Each row was made from one path, in order. Every step used is in the known rows, and no mark comes twice. Write each row's path.
Known rows:
tusopuv tovu geneb: [-0.08 -0.21 -0.05  0.18 -0.64  0.73 -0.29 -0.22 -0.02  0.16 -0.38 -0.15
 -0.20  0.20  0.50 -0.02 -0.07  0.27 -0.16 -0.02]
gilip loduf tusopuv tovu geneb: [ 0.07  0.01 -0.08  0.12 -0.74 -0.03 -0.30  0.01  0.12  0.23  0.05 -0.47
  0.29  0.18  0.33 -0.19 -0.26  0.20  0.07 -0.42]
puzu ruzi: [ 0.25 -0.09  0.01  0.10 -0.02  0.37 -0.42 -0.09  0.09 -0.05 -0.35 -0.47
 -0.21  0.03  0.20  0.06  0.32 -0.27  0.10 -0.33]
ruzi puzu tovu geneb loduf tusopuv: [ 0.07  0.04  0.34  0.04 -0.37  0.10 -0.17  0.04  0.16  0.26  0.39  0.03
  0.29  0.49  0.04 -0.08 -0.17 -0.06  0.15 -0.21]
tovu geneb: [ 0.12 -0.30  0.29  0.30 -0.65  0.55 -0.24 -0.16 -0.14  0.00 -0.31 -0.16
 -0.01  0.28  0.43  0.07  0.02  0.18 -0.19 -0.09]
gilip loduf: [ 0.21 -0.01  0.23  0.24 -0.38 -0.14 -0.36 -0.12  0.01 -0.19  0.06 -0.31
  0.05  0.14  0.26 -0.12  0.24 -0.24  0.18 -0.27]
geneb tovu: [ 0.08 -0.19  0.25  0.10 -0.14  0.63 -0.08  0.00 -0.13 -0.10 -0.04 -0.19
 -0.16  0.12  0.12 -0.09  0.02 -0.01  0.00  0.05]
tusopuv loduf geneb tovu: [ 0.11 -0.05 -0.10  0.01 -0.32  0.52  0.11 -0.23  0.05 -0.05 -0.01 -0.29
  0.22  0.25 -0.12 -0.24 -0.15 -0.20 -0.29  0.07]
gilip loduf tusopuv tovu: [ 0.10  0.12 -0.14  0.03 -0.37 -0.22 -0.44  0.03  0.11  0.05  0.22 -0.58
  0.20  0.10  0.31 -0.27 -0.17 -0.08  0.23 -0.36]
loduf geneb tovu puzu ruzi: [-0.05 -0.13 -0.26 -0.09 -0.02  0.35  0.32 -0.09  0.01 -0.14 -0.24 -0.50
 -0.17 -0.18 -0.13  0.02  0.13 -0.04 -0.16  0.03]
tovu puzu ruzi geneb loduf gilip: [-0.18 -0.28  0.00 -0.04 -0.23 -0.28 -0.07 -0.21 -0.10 -0.03  0.20  0.07
 -0.01 -0.13 -0.27 -0.25 -0.01 -0.25 -0.17 -0.13]
gilip loduf geneb: [ 0.23  0.03 -0.03  0.14 -0.51 -0.20 -0.12 -0.26 -0.08 -0.19  0.02 -0.45
  0.04  0.26  0.25 -0.13  0.15 -0.40  0.09 -0.19]
loduf tusopuv: [ 0.28 -0.10  0.21  0.09 -0.24  0.13 -0.43  0.09 -0.13 -0.05  0.06 -0.54
  0.25  0.24  0.40 -0.06 -0.17 -0.13 -0.02 -0.22]
gilip loduf geneb tovu puzu: [-0.07 -0.05 -0.05  0.04 -0.38 -0.15  0.35 -0.13 -0.05 -0.31  0.18 -0.31
  0.11 -0.06 -0.04 -0.19  0.07  0.00 -0.08  0.09]
tusopuv tovu puzu ruzi geneb loduf gilip: [-0.37 -0.20 -0.35 -0.15 -0.24 -0.11 -0.12 -0.27  0.04  0.11  0.13  0.04
 -0.20 -0.18 -0.21 -0.34 -0.13 -0.12 -0.13 -0.06]
puzu ruzi geneb loduf tusopuv tovu: [ 0.09  0.00 -0.25 -0.04 -0.13 -0.05 -0.20  0.13  0.13  0.58  0.34 -0.37
  0.01  0.24 -0.13 -0.11 -0.26 -0.38  0.07 -0.34]
geneb loduf tusopuv tovu: [-0.03  0.09  0.02 -0.04 -0.22  0.16 -0.39  0.16  0.05  0.30  0.47 -0.37
  0.07  0.23  0.19 -0.33 -0.26 -0.15  0.08 -0.19]
ruzi geneb loduf gilip: [-0.01 -0.30  0.26  0.06 -0.46 -0.11 -0.20 -0.22 -0.38  0.05  0.37  0.16
  0.01  0.29 -0.08 -0.31 -0.23 -0.41 -0.10 -0.01]
tovu geneb loduf gilip: [-0.10 -0.29  0.37  0.10 -0.69  0.32 -0.24 -0.17 -0.22  0.02  0.12  0.08
  0.08  0.19  0.03 -0.37 -0.24  0.02 -0.13 -0.20]
ruzi puzu: [-0.05  0.00  0.40  0.12 -0.03  0.12 -0.34 -0.15 -0.06 -0.30  0.01 -0.20
 -0.01  0.14  0.46 -0.04  0.22 -0.08 -0.03  0.19]
loduf geneb tovu: [ 0.14 -0.16  0.00  0.01 -0.28  0.56  0.22 -0.13 -0.23 -0.10 -0.06 -0.37
 -0.13  0.27  0.08 -0.05 -0.08 -0.17 -0.10  0.14]
gilip loduf tusopuv: [ 0.34  0.07  0.20  0.14 -0.37 -0.38 -0.37  0.09  0.02 -0.09  0.27 -0.58
  0.38  0.15  0.25 -0.19 -0.07 -0.23  0.20 -0.44]

Write each row's path:
[ 0.22 -0.27 -0.02  0.10 -0.06  0.43  0.13 -0.05 -0.07  0.20 -0.16 -0.15
 -0.24  0.11 -0.25  0.14  0.05 -0.21 -0.02 -0.10] | puzu ruzi geneb tovu
[ 0.25 -0.25  0.04  0.20 -0.62  0.79 -0.29 -0.29  0.00  0.04 -0.43  0.08
 -0.20  0.45  0.29  0.19  0.10 -0.01  0.11 -0.24] | puzu tovu geneb
[ 0.30 -0.24 -0.02  0.18 -0.20  0.17 -0.22 -0.14 -0.05  0.09 -0.29 -0.24
 -0.21  0.22  0.08  0.21  0.15 -0.36 -0.03 -0.17] | puzu ruzi geneb
[-0.09 -0.38  0.13  0.18 -0.30  0.19  0.24 -0.14 -0.27 -0.10  0.05  0.12
  0.00  0.07  0.06  0.03 -0.08  0.15 -0.32  0.36] | ruzi geneb tovu puzu
[-0.13 -0.09  0.28 -0.04 -0.43  0.30 -0.20 -0.30  0.02 -0.02  0.16  0.38
 -0.03  0.37 -0.06 -0.30 -0.10 -0.06  0.15 -0.11] | ruzi puzu tovu geneb loduf gilip
[-0.04  0.15 -0.40 -0.09 -0.10 -0.45 -0.33  0.05  0.37  0.00  0.02 -0.70
  0.19 -0.33  0.12 -0.21  0.07  0.08  0.17 -0.48] | gilip loduf tusopuv tovu puzu ruzi
[-0.27 -0.13 -0.27  0.03 -0.13 -0.02 -0.07 -0.13  0.19  0.28  0.16 -0.02
 -0.23 -0.07 -0.07 -0.08  0.11 -0.14 -0.12  0.02] | tusopuv tovu puzu ruzi geneb loduf
[ 0.04 -0.24  0.15  0.02 -0.68  0.52 -0.28 -0.31 -0.07  0.07  0.02  0.33
 -0.10  0.38 -0.13 -0.26 -0.15 -0.17  0.17 -0.33] | puzu tovu geneb loduf gilip
[-0.06  0.00  0.34  0.14 -0.36  0.36 -0.16 -0.17  0.16  0.12  0.18  0.34
 -0.07  0.46  0.07 -0.04  0.12 -0.08  0.15 -0.04] | ruzi puzu tovu geneb loduf
[-0.21 -0.06 -0.35 -0.03 -0.03  0.35 -0.33 -0.16  0.26 -0.10 -0.37 -0.41
 -0.34 -0.28  0.28 -0.06  0.26  0.14 -0.05 -0.07] | tusopuv tovu puzu ruzi
[-0.06 -0.15 -0.02 -0.02  0.14  0.42  0.04  0.02  0.12 -0.18 -0.23 -0.33
 -0.16 -0.30 -0.10 -0.03  0.24  0.15 -0.06 -0.07] | geneb tovu puzu ruzi
[-0.02 -0.14 -0.46 -0.02 -0.17 -0.16 -0.15 -0.04  0.08  0.20 -0.11 -0.45
  0.06 -0.05  0.15  0.05 -0.19  0.03 -0.19 -0.12] | loduf tusopuv tovu puzu ruzi geneb
[ 0.02 -0.01 -0.47 -0.01 -0.29 -0.65 -0.13 -0.02  0.23  0.16  0.09 -0.49
  0.21 -0.12 -0.01 -0.07 -0.07 -0.04  0.02 -0.33] | gilip loduf tusopuv tovu puzu ruzi geneb
[-0.02 -0.16 -0.03  0.07  0.00  0.18 -0.27 -0.10  0.14 -0.25 -0.32 -0.40
 -0.11 -0.24  0.25  0.05  0.36  0.01 -0.10 -0.15] | tovu puzu ruzi
[ 0.20 -0.01  0.33  0.09 -0.22 -0.03 -0.35  0.24 -0.04  0.14  0.52 -0.38
  0.29  0.28  0.11 -0.24 -0.16 -0.32  0.05 -0.27] | geneb loduf tusopuv
[ 0.06 -0.14  0.03  0.06 -0.14 -0.46 -0.04  0.18  0.05  0.22  0.41 -0.29
  0.32  0.07 -0.17 -0.05 -0.09 -0.25 -0.15 -0.24] | tovu puzu ruzi geneb loduf tusopuv
[-0.07 -0.21  0.05  0.15 -0.12 -0.19 -0.02 -0.06  0.07  0.12  0.21 -0.03
 -0.04  0.01 -0.15  0.00  0.21 -0.26 -0.19 -0.08] | tovu puzu ruzi geneb loduf
[ 0.04 -0.13  0.09  0.02 -0.39  0.23 -0.58 -0.39 -0.02 -0.30 -0.11 -0.13
  0.31  0.07  0.10 -0.45 -0.16 -0.17 -0.21 -0.17] | tusopuv loduf gilip
[ 0.03 -0.13 -0.07  0.07 -0.63  0.49 -0.30  0.00 -0.04  0.28 -0.17 -0.44
  0.14  0.26  0.49 -0.06 -0.35  0.30 -0.13 -0.19] | loduf tusopuv tovu geneb
[ 0.06 -0.06 -0.03  0.04 -0.37 -0.09 -0.20  0.05 -0.10  0.46  0.55 -0.16
  0.13  0.41  0.07 -0.18 -0.41 -0.26 -0.07 -0.05] | ruzi geneb loduf tusopuv tovu
[-0.17  0.08 -0.24 -0.15  0.03 -0.06 -0.29  0.20  0.33  0.19  0.28 -0.54
  0.09 -0.19  0.02 -0.29 -0.05 -0.02  0.00 -0.28] | geneb loduf tusopuv tovu puzu ruzi
